What can hang from each mark
raba: romekun
kili: keme
guse: gapi keme romekun
gapi: guse
tifela: duro morodep subis
fatip: tifela
romekun: guse morodep raba subis
subis: romekun tifela
morodep: romekun
keme: guse kili
duro: tifela

Every row comes from one small tree of marks. The marks that hang from a mark follow it in brackets, in alphabetical order. Every link used is in the known rows. Which tree was each row made from?
Known rows
duro{tifela{morodep subis{romekun{guse{gapi keme} raba}}}}: [ 1.14 -1.72  1.24  2.03  0.50  1.05  1.43  1.61 -2.13 -1.86 -1.87 -1.64
 -2.36 -2.28 -0.27 -1.29 -2.17 -2.69  6.12 -4.83  0.71 -3.08 -0.72 -0.64
  1.97 -0.05 -1.93 -0.57 -1.79 -1.87]
kili{keme{guse{gapi romekun{raba subis{tifela{morodep}}}}}}: [-0.02 -2.91  0.03  0.29  1.50  0.97  0.74  0.63 -1.08  4.04 -0.86  0.23
 -3.84 -1.14 -0.86  0.01 -2.18 -3.36  6.11 -5.64  1.72 -3.12  0.51 -0.43
  2.29  1.39 -3.22  0.16 -2.77 -1.45]
kili{keme{guse}}: [ 0.15 -3.44  0.85 -2.11 -1.26 -1.72  1.81  0.60 -1.33  5.76 -0.70 -0.95
  0.22 -1.79 -0.55 -0.63 -0.27 -1.96  3.35 -0.66  1.91 -2.30  1.10 -1.94
  1.90  1.81 -1.20 -0.53 -2.17 -1.30]
romekun{guse{gapi} subis}: [ 1.82 -3.35  0.58 -0.43  1.13  0.31  1.97  0.69 -1.31  4.54 -0.77 -1.45
 -1.56 -2.27 -0.83 -0.99 -1.42 -2.53  3.88 -2.17  1.11 -1.92  1.06 -0.52
  2.32  0.76 -2.46  0.95 -2.16 -1.90]
gapi{guse{keme}}: [ 1.14 -2.63  1.32 -1.18  1.43 -1.67  1.24  0.43 -1.74  5.37 -1.89 -0.92
 -0.83 -2.21 -0.42 -1.97  0.81 -2.13  3.96  0.24  2.24 -2.52  1.55 -1.09
  2.53  1.68 -2.17  0.81 -1.20 -1.92]
subis{tifela{duro morodep}}: [ 1.96 -0.14  5.77  1.07 -2.60  0.23  2.10  2.72 -2.84 -3.51 -0.21 -3.47
  0.30 -2.50  1.04  0.54 -0.69 -4.34  4.44 -2.22  0.91 -1.55  0.78 -1.34
  1.38  0.10 -0.37 -1.98 -1.22 -1.26]
fatip{tifela{duro subis{romekun{guse{keme} morodep}}}}: [ 1.98 -0.35  3.61  2.77 -1.50  1.07  2.08  3.27 -0.88 -2.64 -1.15 -3.85
  0.10 -3.49  0.47 -1.58 -1.58 -4.05  7.92 -5.53  0.76 -2.78  0.18 -0.87
  2.18 -0.79 -0.77 -1.18 -1.68 -1.28]
keme{guse{gapi} kili}: [-0.38 -3.81  0.44 -2.37  1.17 -1.63  1.13 -0.36 -1.22  6.69 -1.73  0.39
  0.86 -1.63 -1.12 -1.22  0.46 -1.52  2.46 -0.02  2.25 -2.37  1.58 -1.49
  1.89  2.24 -3.15 -0.05 -2.16 -1.77]
morodep{romekun{guse{gapi} raba subis}}: [ 1.74 -3.65 -0.37  0.93  0.26  1.21  2.19  0.73 -1.70  4.28 -1.27 -1.69
 -2.48 -2.31 -0.84 -0.95 -3.60 -2.17  4.16 -4.66  0.51 -2.89  0.10 -0.53
  2.63  0.90 -2.20  0.10 -2.05 -1.98]
gapi{guse{keme{kili} romekun}}: [-0.23 -3.21  0.25 -1.95  2.84 -2.67 -0.67 -0.34 -0.89  7.52 -3.04  0.74
 -1.01 -1.49 -0.36 -2.35  1.12 -1.70  4.84 -0.52  2.93 -3.14  1.60 -0.39
  3.03  2.11 -3.18  1.00 -1.52 -1.98]
gapi{guse{keme{kili} romekun{subis}}}: [-0.06 -2.73 -0.07 -1.53  3.07 -2.03 -1.08  0.06 -0.19  7.87 -2.78  0.57
 -3.02 -1.57 -0.31 -2.29  0.43 -2.08  5.74 -2.16  2.70 -3.21  1.62  0.14
  3.30  1.73 -3.51  1.53 -1.95 -1.74]
romekun{guse{gapi} raba subis}: [ 1.56 -3.56 -0.74  0.41  1.84  1.02  2.10  0.54 -1.97  4.48 -0.82 -1.45
 -2.50 -1.92 -0.93 -0.98 -2.20 -2.62  4.29 -3.99  0.84 -2.16  0.42 -0.11
  2.52  0.82 -2.76  0.77 -2.41 -1.70]
fatip{tifela{duro morodep subis}}: [ 2.31  0.34  6.56  1.06 -3.22  0.43  2.28  4.24 -2.10 -7.01 -0.35 -3.44
 -0.59 -3.15  1.73 -0.32 -0.27 -5.34  6.34 -2.19  0.99 -1.67  0.83 -1.58
  1.80 -0.76 -0.42 -2.68 -1.13 -1.02]
duro{tifela{morodep{romekun{guse raba}} subis}}: [ 1.90 -1.18  3.50  2.16 -3.23  0.68  2.10  2.47 -3.22 -4.39 -1.30 -3.10
 -3.17 -2.72  0.75 -0.10 -3.51 -3.17  5.72 -4.86  0.00 -2.37 -1.08 -0.91
  2.17 -0.01 -0.48 -1.69 -1.34 -1.17]
guse{gapi keme{kili}}: [-0.01 -3.44  0.14 -1.98  1.54 -2.16  0.75 -0.39 -0.59  7.67 -2.51 -0.39
  1.39 -1.37 -0.85 -2.15  1.15 -1.14  3.78 -0.08  2.54 -2.48  1.92 -0.97
  2.16  1.53 -3.05  0.09 -1.97 -1.98]
morodep{romekun{guse{keme{kili}} raba subis}}: [ 0.59 -3.43 -1.58  0.87 -0.16 -0.92  1.18  0.06 -1.20  6.92 -2.45 -2.26
 -2.37 -1.97 -0.51 -1.87 -3.21 -0.56  5.13 -4.89  1.35 -3.02  0.14 -0.31
  3.25  0.89 -2.18 -0.25 -2.21 -1.33]
duro{tifela{morodep{romekun} subis}}: [ 1.83 -0.13  6.19  0.62 -4.33 -0.02  1.12  3.16 -2.22 -4.87 -1.13 -2.62
 -2.33 -2.79  1.27  0.02 -1.72 -3.89  5.29 -2.94  0.48 -2.67  0.01 -1.45
  1.49  0.06 -0.09 -1.87 -1.13 -1.39]
kili{keme{guse{gapi romekun{morodep raba subis{tifela}}}}}: [-0.38 -2.81 -0.55  0.41  2.24  1.40  0.42  0.26 -0.36  6.79 -0.95  0.06
 -3.37 -1.07 -1.52 -0.37 -2.01 -3.62  7.09 -7.66  1.49 -3.29  0.66  0.20
  2.39  1.66 -3.57  1.27 -3.22 -1.26]
raba{romekun}: [ 1.32 -3.30  2.90 -0.15 -1.38 -0.83  1.13  0.95 -2.01  3.12 -0.57 -1.60
  0.47 -1.81  0.28  0.12 -1.02 -2.53  2.79 -2.36  0.95 -3.28  1.10 -0.92
  1.73  1.39 -1.32 -0.52 -2.01 -2.07]
raba{romekun{guse{keme} subis}}: [ 1.52 -4.00 -0.13  0.81  0.23 -0.91  1.48  0.25 -0.91  6.10 -1.22 -1.99
 -0.96 -1.95 -0.49 -0.70 -2.18 -1.36  4.61 -4.02  1.21 -3.19  0.98 -0.07
  2.74  0.76 -2.33  0.97 -2.50 -1.99]
raba{romekun{guse{keme{kili}} morodep}}: [-0.14 -4.02 -0.54  1.08  0.50 -2.02  1.61 -0.92 -0.74  7.67 -2.01 -2.01
  0.78 -1.49 -0.82 -1.33 -1.50 -0.32  6.49 -4.07  1.79 -3.05  0.99  0.18
  3.16  1.16 -2.68  0.47 -2.61 -1.64]
gapi{guse{keme romekun}}: [ 0.83 -2.97  1.08 -1.39  2.68 -1.68  0.02  0.38 -1.18  5.65 -2.15  0.52
 -1.33 -1.88 -0.26 -1.99  0.81 -2.72  4.81 -0.70  2.52 -3.36  1.45 -0.43
  2.70  1.88 -2.78  1.29 -1.33 -2.32]
guse{gapi keme{kili} romekun{morodep raba}}: [-0.99 -3.32 -1.31 -0.20  3.85 -0.84 -0.07 -0.69 -0.15  8.03 -2.51  0.52
 -0.67 -0.67 -1.07 -2.38  0.03 -2.24  7.69 -5.02  2.43 -3.76  1.12  0.82
  3.01  1.61 -4.34  0.76 -2.62 -1.89]
guse{gapi keme{kili} romekun{morodep subis}}: [-0.59 -2.64 -0.35 -0.67  3.42 -0.97 -0.51 -0.21  1.22  8.46 -2.21  0.39
 -1.78 -1.07 -0.92 -2.26  0.12 -2.54  8.24 -4.88  2.52 -3.63  1.78  0.96
  3.10  1.08 -4.41  1.62 -2.82 -1.85]
fatip{tifela{duro morodep{romekun{guse raba}}}}: [ 2.23 -1.48  3.53  3.16 -3.16  0.99  3.69  2.87 -2.99 -4.00 -1.03 -4.13
 -0.52 -3.05  0.94 -0.47 -3.66 -3.77  5.04 -4.11  0.39 -2.10 -0.36 -1.55
  2.30 -0.16 -0.06 -2.86 -1.00 -1.29]
kili{keme{guse{gapi}}}: [-0.08 -4.19 -0.06 -2.59  0.14 -1.39  1.99 -0.05 -0.82  7.02 -1.20  0.05
  0.99 -1.56 -1.33 -1.01  0.13 -1.76  3.15 -0.09  2.13 -2.35  1.45 -1.94
  1.93  2.00 -2.26 -0.12 -2.25 -1.81]

Write each row's tree
[ 0.56 -3.43  0.72 -1.69  2.53  0.08  0.19  0.68 -0.16  5.66 -0.83  1.38
 -2.13 -1.71 -0.86 -0.86 -0.60 -3.59  4.05 -2.90  1.87 -3.51  1.44 -0.40
  2.12  1.79 -3.76  1.29 -2.52 -2.27] | keme{guse{gapi romekun{subis}}}
[-0.37 -4.75 -1.45  0.61  1.82 -1.68  1.69 -1.53 -0.29  8.87 -2.44 -1.01
  1.75 -1.24 -1.62 -1.58 -1.10 -0.13  6.28 -3.47  1.96 -3.07  1.40  0.16
  3.15  1.37 -3.75  0.94 -2.68 -2.13] | raba{romekun{guse{gapi keme{kili}} morodep}}
[ 1.39 -3.31  0.34  2.31  1.38  0.83  1.63 -0.31 -0.63  6.48 -1.25 -2.16
 -0.95 -1.88 -1.55 -0.44 -2.47 -1.91  6.26 -6.53  1.04 -2.96  1.27  0.49
  2.46  0.70 -3.35  1.95 -2.81 -2.00] | raba{romekun{guse{gapi keme} morodep subis{tifela}}}
[ 0.04 -2.88  1.18 -1.46  2.22 -0.10 -0.74  0.15 -0.67  6.45 -1.71  0.92
 -1.86 -1.52 -1.02 -0.41 -0.59 -2.88  3.35 -3.55  2.00 -2.89  1.51 -0.40
  1.70  2.09 -3.74  1.01 -2.61 -1.69] | keme{guse{gapi romekun{subis{tifela}}} kili}
[ 0.13 -2.76 -0.40 -0.14  3.23  0.09 -1.17 -0.09 -0.76  7.24 -2.57  0.08
 -2.27 -0.96 -0.88 -1.39 -0.70 -2.58  5.02 -5.58  2.00 -3.22  1.19  0.49
  2.21  1.47 -4.03  1.00 -2.63 -1.65] | guse{gapi keme{kili} romekun{raba subis{tifela}}}
[ 2.40 -1.05  3.22  3.59 -2.95  1.68  3.25  3.24 -2.30 -3.56 -0.75 -4.37
 -2.56 -3.10  1.02 -0.37 -4.35 -4.13  5.93 -5.91  0.15 -2.15 -0.33 -1.05
  2.60 -0.59 -0.44 -2.28 -1.42 -1.02] | fatip{tifela{duro morodep{romekun{guse raba subis}}}}
[ 0.11 -2.89 -0.24  0.36  0.90 -1.90  1.87 -0.38 -0.95  6.96 -1.85 -2.29
  0.17 -1.86 -0.76 -2.07 -0.57 -0.94  6.90 -2.73  2.12 -2.10  1.00 -0.06
  3.05  0.90 -2.32  0.49 -2.27 -1.19] | romekun{guse{keme{kili}} morodep}
[ 1.06 -3.91 -1.36  0.99  2.25  0.58  1.76  0.11 -1.78  5.26 -1.65 -1.02
 -0.23 -2.04 -1.11 -1.87 -1.95 -1.47  3.86 -3.41  1.20 -3.54  0.04 -0.77
  2.12  1.15 -2.31  0.17 -2.01 -2.41] | subis{romekun{guse{gapi keme} raba}}
[ 1.20 -1.60  1.19  2.26  0.36  2.12  2.23  2.14 -1.66 -1.91 -0.84 -2.37
 -0.64 -2.69 -0.32 -0.90 -2.45 -3.80  7.69 -6.66  0.03 -3.08 -0.59 -0.20
  2.66 -0.29 -2.01 -0.99 -2.11 -1.69] | tifela{duro subis{romekun{guse{gapi} morodep raba}}}
[ 0.38 -2.19  0.78  1.09  3.08  2.20  0.29  0.63 -1.02  4.70 -0.57  0.14
 -3.78 -1.53 -1.26 -0.23 -2.05 -4.43  6.31 -7.85  1.19 -3.55  0.68  0.63
  2.03  1.65 -4.04  1.59 -2.96 -1.55] | keme{guse{gapi romekun{morodep raba subis{tifela}}}}
[-0.26 -2.69 -1.21  2.10  1.31 -0.17  1.33 -0.08 -1.44  5.98 -1.85 -2.29
 -1.32 -1.86 -0.63 -2.05 -2.33 -0.98  6.84 -5.86  1.36 -3.48 -0.30  0.03
  2.84  0.90 -1.93 -0.15 -2.48 -1.33] | subis{romekun{guse{keme{kili}} morodep raba}}
[ 0.27 -2.59 -0.85  0.71  3.83  0.78  0.15  0.38  0.32  6.52 -1.36  0.14
 -3.15 -1.09 -0.90 -1.93 -0.98 -3.71  8.44 -6.92  1.75 -4.13  1.05  1.28
  2.99  0.91 -4.30  1.74 -2.84 -1.97] | guse{gapi keme romekun{morodep raba subis}}
[ 1.70 -3.18 -0.78  1.41 -0.32  0.08  1.84  0.76 -1.48  5.17 -1.55 -2.53
 -2.78 -2.35 -0.44 -1.49 -3.48 -1.61  5.18 -5.21  0.92 -3.28  0.03 -0.38
  2.96  0.70 -1.76  0.06 -2.05 -1.66] | morodep{romekun{guse{keme} raba subis}}
[ 1.63 -1.42  1.14  2.59  0.78  2.30  2.45  1.43 -1.96  1.30 -0.62 -3.29
 -1.28 -2.19 -0.87 -0.20 -2.70 -4.11  6.43 -7.42  0.20 -1.53  0.26  0.33
  2.47  0.04 -2.58  0.38 -2.43 -1.10] | romekun{guse{gapi} morodep raba subis{tifela{duro}}}
[-0.33 -3.78 -0.04 -2.18  2.88 -2.10 -0.44 -0.49 -0.07  7.95 -2.80  1.04
  0.97 -1.05 -0.79 -2.23  1.12 -1.72  4.62 -1.01  2.82 -3.34  1.86 -0.32
  2.34  1.74 -3.65  0.54 -2.07 -2.33] | guse{gapi keme{kili} romekun}
[-0.46 -3.48 -2.13  1.66  2.77  0.12  1.46 -0.73 -0.97  7.18 -2.26 -1.24
 -0.54 -1.68 -1.40 -2.35 -1.94 -0.82  6.62 -5.34  1.55 -3.45  0.08  0.00
  2.85  1.09 -3.03  0.31 -2.53 -1.83] | subis{romekun{guse{gapi keme{kili}} morodep raba}}
[ 1.20 -2.56  0.60  1.73  0.58  0.61  2.72  0.75 -2.64  3.01 -0.32 -2.73
 -1.75 -2.09 -0.38 -0.97 -2.20 -2.85  6.35 -4.85  0.78 -2.22 -0.05  0.12
  2.70  0.80 -1.69  0.19 -2.26 -1.20] | romekun{guse morodep raba}
[ 1.11 -2.39 -1.05  2.11  1.62  0.48  2.09  0.53 -1.17  5.45 -0.79 -2.77
 -3.29 -1.96 -0.71 -1.68 -2.40 -2.47  7.97 -6.56  1.19 -2.67  0.29  0.76
  3.30  0.39 -2.61  1.19 -2.71 -1.09] | romekun{guse{keme} morodep raba subis}
[ 1.50 -0.73  4.45  2.25 -2.24  1.13  1.04  2.16 -1.32  0.26 -0.19 -3.59
 -0.30 -2.15  0.37  1.04 -2.20 -4.40  6.05 -7.49  0.11 -2.75  0.96  0.12
  1.90  0.21 -1.50 -0.26 -2.45 -1.24] | raba{romekun{morodep subis{tifela{duro}}}}
[-0.47 -2.61  0.32 -0.70  0.56 -0.57  0.55  0.80  0.57  6.64 -0.46 -0.22
 -3.08 -1.46 -0.59 -0.73 -1.30 -3.36  7.83 -5.42  1.88 -3.49  0.97 -0.02
  2.85  1.36 -2.56  0.97 -3.06 -1.19] | kili{keme{guse{romekun{morodep subis}}}}
[ 2.00 -2.08  2.45  2.54 -1.70  1.48  3.32  1.61 -3.14 -2.10 -1.35 -3.14
  0.20 -2.58 -0.20  0.13 -3.53 -2.97  4.34 -4.18  0.29 -2.00 -0.23 -1.24
  2.15  0.26 -1.30 -1.97 -1.19 -1.85] | subis{tifela{duro morodep{romekun{guse{gapi} raba}}}}
[ 2.53 -0.44  6.41  1.35 -3.93  0.71  1.92  3.70 -2.04 -4.93 -0.61 -2.99
 -2.56 -3.40  1.48 -0.50 -1.77 -4.12  5.80 -2.55  0.90 -2.82  0.57 -1.83
  1.70 -0.12 -0.02 -2.45 -1.01 -1.40] | fatip{tifela{morodep{romekun} subis}}
[ 2.45 -0.28  5.85 -0.06 -2.82  0.29  1.56  3.92 -1.97 -4.34 -0.72 -3.18
  0.57 -3.13  1.24 -0.56  0.18 -5.18  4.68 -2.33  0.81 -1.67  1.10 -1.61
  1.45 -0.25 -0.45 -2.01 -1.30 -1.07] | fatip{tifela{duro subis}}
[ 1.77 -0.27  5.08  0.18 -2.60 -0.35  2.07  3.42 -1.93 -5.34 -0.25 -2.79
 -0.66 -2.69  1.42 -0.20 -0.17 -4.39  6.70 -2.01  1.01 -2.05  0.63 -1.07
  2.33 -0.55 -0.91 -2.30 -1.32 -1.30] | tifela{duro morodep subis}
[ 1.25 -0.14  3.24  2.18  0.26  2.03  0.18  2.48 -1.49 -0.12 -0.41 -2.48
 -2.72 -1.83  0.47  0.12 -2.10 -5.68  7.48 -8.88  0.40 -2.94  0.24  0.90
  2.23  0.24 -2.17  0.00 -2.44 -0.97] | guse{romekun{morodep raba subis{tifela{duro}}}}
[ 0.26 -4.65 -2.17  0.06  1.05 -1.25  1.83 -0.88 -1.39  7.76 -3.09 -1.05
  0.45 -1.67 -1.35 -2.26 -2.11  0.04  4.05 -2.70  1.77 -2.91  0.51 -0.89
  2.90  1.50 -2.81 -0.40 -1.85 -2.05] | morodep{romekun{guse{gapi keme{kili}} raba}}
[ 0.83 -1.61  0.57  2.19  1.05  1.45  1.09  1.22 -1.47  0.89 -1.97 -1.82
 -1.73 -2.19 -0.94 -1.63 -2.03 -3.01  7.16 -6.90  0.48 -3.29 -0.59 -0.02
  2.05  0.24 -2.37  0.54 -2.29 -1.68] | duro{tifela{subis{romekun{guse{gapi keme} morodep raba}}}}
[ 1.39 -2.10  0.23  2.05  0.80  1.24  2.31  1.06 -1.89  3.34 -0.04 -2.95
 -3.79 -2.15 -0.35 -0.84 -2.88 -3.24  7.23 -6.67  0.53 -2.30 -0.03  0.64
  3.03  0.40 -2.03  0.72 -2.62 -0.94] | romekun{guse morodep raba subis}
[ 1.22 -2.32  0.62  2.15  1.27  2.22  1.95  1.45 -1.82  0.45 -0.65 -1.72
 -2.50 -2.59 -0.64 -1.13 -2.55 -3.02  7.41 -6.26  0.31 -3.43 -0.56 -0.07
  2.51  0.28 -2.17 -0.07 -2.32 -1.82] | tifela{subis{romekun{guse{gapi} morodep raba}}}
[ 0.61 -2.04  1.73  0.89  1.42  0.62  0.65  1.17 -1.63  2.88 -0.53 -0.94
 -2.41 -1.49  0.19 -0.90 -1.23 -4.20  7.11 -5.76  1.20 -3.63  0.33  0.61
  2.54  1.19 -2.34  0.21 -2.32 -1.57] | guse{romekun{morodep raba}}
[-0.78 -2.25 -1.25  0.53  4.17 -0.77 -0.69 -0.18 -0.29  7.94 -2.56  0.09
 -4.56 -1.18 -0.60 -2.39 -0.71 -2.57  8.72 -6.23  2.32 -3.63  0.91  1.29
  3.98  1.53 -4.17  1.82 -2.48 -1.25] | gapi{guse{keme{kili} romekun{morodep raba subis}}}
[ 1.54 -1.70  1.82  2.17 -0.26  1.70  2.62  2.53 -2.32 -4.62 -0.77 -2.17
 -1.38 -2.74  0.35 -0.57 -2.59 -3.54  6.71 -4.49  0.24 -2.86 -0.76 -0.85
  2.54 -0.55 -1.63 -2.10 -1.61 -1.89] | tifela{duro morodep subis{romekun{guse{gapi} raba}}}
[-0.73 -2.46 -0.03  0.53  3.13  1.17 -0.39 -0.06 -0.82  6.47 -1.43  0.43
 -3.44 -1.17 -1.33 -0.61 -1.67 -3.35  6.37 -7.56  1.64 -3.32  0.79  0.72
  2.39  1.88 -4.43  1.26 -3.15 -1.21] | keme{guse{gapi romekun{morodep raba subis{tifela}}} kili}
